What can hang from each mark
j_556: j_117
j_723: j_140
j_140: j_723
j_786: j_117 j_723
j_74: j_171
j_900: j_117
j_171: j_74 j_117
j_117: j_140 j_171 j_556 j_786

Each row was made from one small tree. The marks that hang from a mark follow it in brackets, in the order of their numbers. Every link used is in the known rows. Write each row's tree.
In the rows, 128 means zero.
Known rows
j_556{j_117{j_140 j_171 j_786}}: [103 119 144  93  85 153 185 170 119 121 130 119 147  56  86 107 129  72]
j_117{j_140{j_723} j_171{j_74} j_556 j_786}: [123 136 126  78 151 126 132 142 137  75 126 107 139  67 109 108 125  85]
j_171{j_74 j_117{j_786}}: [133 146 135  65 103  96 120 153 117 120 129 130 145 115  78 143 121  89]
j_900{j_117{j_140{j_723} j_171}}: [108 118 121  86 111 145 220 177 122 115 134 123 145  60  72 140 128  69]
j_117{j_556}: [150 103 114  59  88  84 141 173 115 137 123 122 144 136 106 129 125  86]
j_556{j_117{j_171}}: [119  86 122  83  56 137 219 183 117 138 128 135 161  68  60 135 131  82]
j_117{j_140 j_171 j_786}: [121 130 154  82 108 134 176 174 101 110 123 117 130  72 105 113 129  69]
j_556{j_117{j_140 j_171{j_74} j_786{j_723}}}: [121 130 137  86 109 157 164 157 101 119 128 131 142  78  81 129 129  80]
j_556{j_117{j_140}}: [115 108 120  87  61 119 193 180 127 151 128 120 158  95  68 134 129  72]
j_900{j_117{j_140 j_171 j_556 j_786{j_723}}}: [120 138 143  75 135 154 123 160  90 122 136 120 120 115 134 104 122  73]
j_74{j_171{j_117{j_140 j_786}}}: [106 135 161  83 125 121 151 145 115 128 127 125 142 128  73 140 120  62]
j_117{j_171 j_786}: [145 115 146  64 101 126 175 173  94 113 122 134 133  82 102 127 129  81]
j_74{j_171{j_117}}: [122 104 140  75  98 104 184 159 115 146 126 143 156 138  45 170 122  72]
j_74{j_171{j_117{j_140}}}: [100 119 147  92 106 111 188 159 122 142 128 126 154 128  47 156 123  58]
j_556{j_117}: [138  92 112  69  50 111 193 180 119 155 126 136 160 106  67 147 128  85]
j_117{j_140 j_171 j_556}: [109 111 132  91 103 119 169 177 120 116 126 103 142  85 101 103 129  69]
j_171{j_74 j_117}: [127 128 121  74  84  86 155 168 122 135 129 131 156 116  52 157 124  85]
j_171{j_74 j_117{j_140 j_786{j_723}}}: [126 165 146  78 142 118 129 155  98 121 128 134 127 127  85 141 120  75]
j_786{j_117{j_140 j_171{j_74} j_556} j_723}: [ 99 131 126  91 114 127 145 151  99 115 128 127 150 140  90 151 128  78]
j_786{j_117 j_723{j_140}}: [143 121 115  52 129 125 211 180  69 155 117 157 138 169  92 191 128  78]

Write each row's tree
[108 123 118  81 108 114 212 163 119 115 125 138 153 122  73 175 127  71] | j_786{j_117{j_140{j_723}}}
[135 141 139  77 145 130 113 151  97 102 124 117 126 109 122 111 126  82] | j_117{j_140 j_171{j_74} j_556 j_786{j_723}}
[109 159 125  81 159 108 107 136 150  87 133 112 140 100  93 114 115  83] | j_171{j_74 j_117{j_140{j_723} j_556 j_786}}
[116 114 118  67 146 146 191 173  79 131 121 143 139 148 110 153 128  80] | j_786{j_117{j_171 j_556} j_723{j_140}}
[110 144 119  75 135 136 111 139 138  90 138 104 143  73 107 112 122  86] | j_900{j_117{j_140{j_723} j_171{j_74} j_556 j_786}}
[119 105 127  75 113 133 173 164  83 123 125 150 142 152 101 155 126  82] | j_786{j_117{j_171 j_556} j_723}
[123 121 146  66 128 108 107 134 121 125 129 130 144 153  92 130 114  80] | j_74{j_171{j_117{j_556 j_786}}}
[ 80 120 133  96  91 125 168 164 115 115 130 115 156 120  98 130 128  71] | j_786{j_117{j_140 j_171 j_556}}
[109 133 129  78 141 149 141 152 129  94 137 110 133  75 119 101 121  78] | j_900{j_117{j_140{j_723} j_171 j_556 j_786}}
[ 99 143 122  92 106  88 115 156 142 123 134 102 154 119  77 120 121  76] | j_171{j_74 j_117{j_140 j_556}}
[118 122 130  89  86 112 184 174 117 118 124 110 152  72  67 138 135  74] | j_117{j_140 j_171{j_74}}
[142 131 126  49 161 159 139 167  79 134 130 129 119 121 140 117 122  84] | j_900{j_117{j_171 j_556 j_786{j_723{j_140}}}}
[ 99 136 154  84 137 115 108 134 128 123 130 113 142 140  95 117 116  67] | j_74{j_171{j_117{j_140 j_556 j_786}}}
[ 86 125 112  93 121 122 166 143 138  87 129 118 163 101  77 149 127  82] | j_786{j_117{j_140{j_723} j_171{j_74} j_556}}
[156 133 122  50 171 135 129 159  86 114 118 126 124 113 127 122 126  92] | j_117{j_171{j_74} j_556 j_786{j_723{j_140}}}
[141 145 131  55 186 131 133 165  91 131 124 137 115 146 124 118 115  81] | j_171{j_117{j_556 j_786{j_723{j_140}}}}
[106 144 129  91  92  94 158 167 129 130 131 115 155 105  54 145 125  73] | j_171{j_74 j_117{j_140}}
[142 106 138  71 105 162 190 170  85 129 125 155 134  90  91 132 127  85] | j_556{j_117{j_171 j_786{j_723}}}
[103 140 111  90 142  97 143 149 156 100 133 112 151 100  68 129 118  79] | j_171{j_74 j_117{j_140{j_723} j_556}}
[128 121 153  65 116 114 150 147 109 133 126 142 144 140  70 154 119  75] | j_74{j_171{j_117{j_786}}}
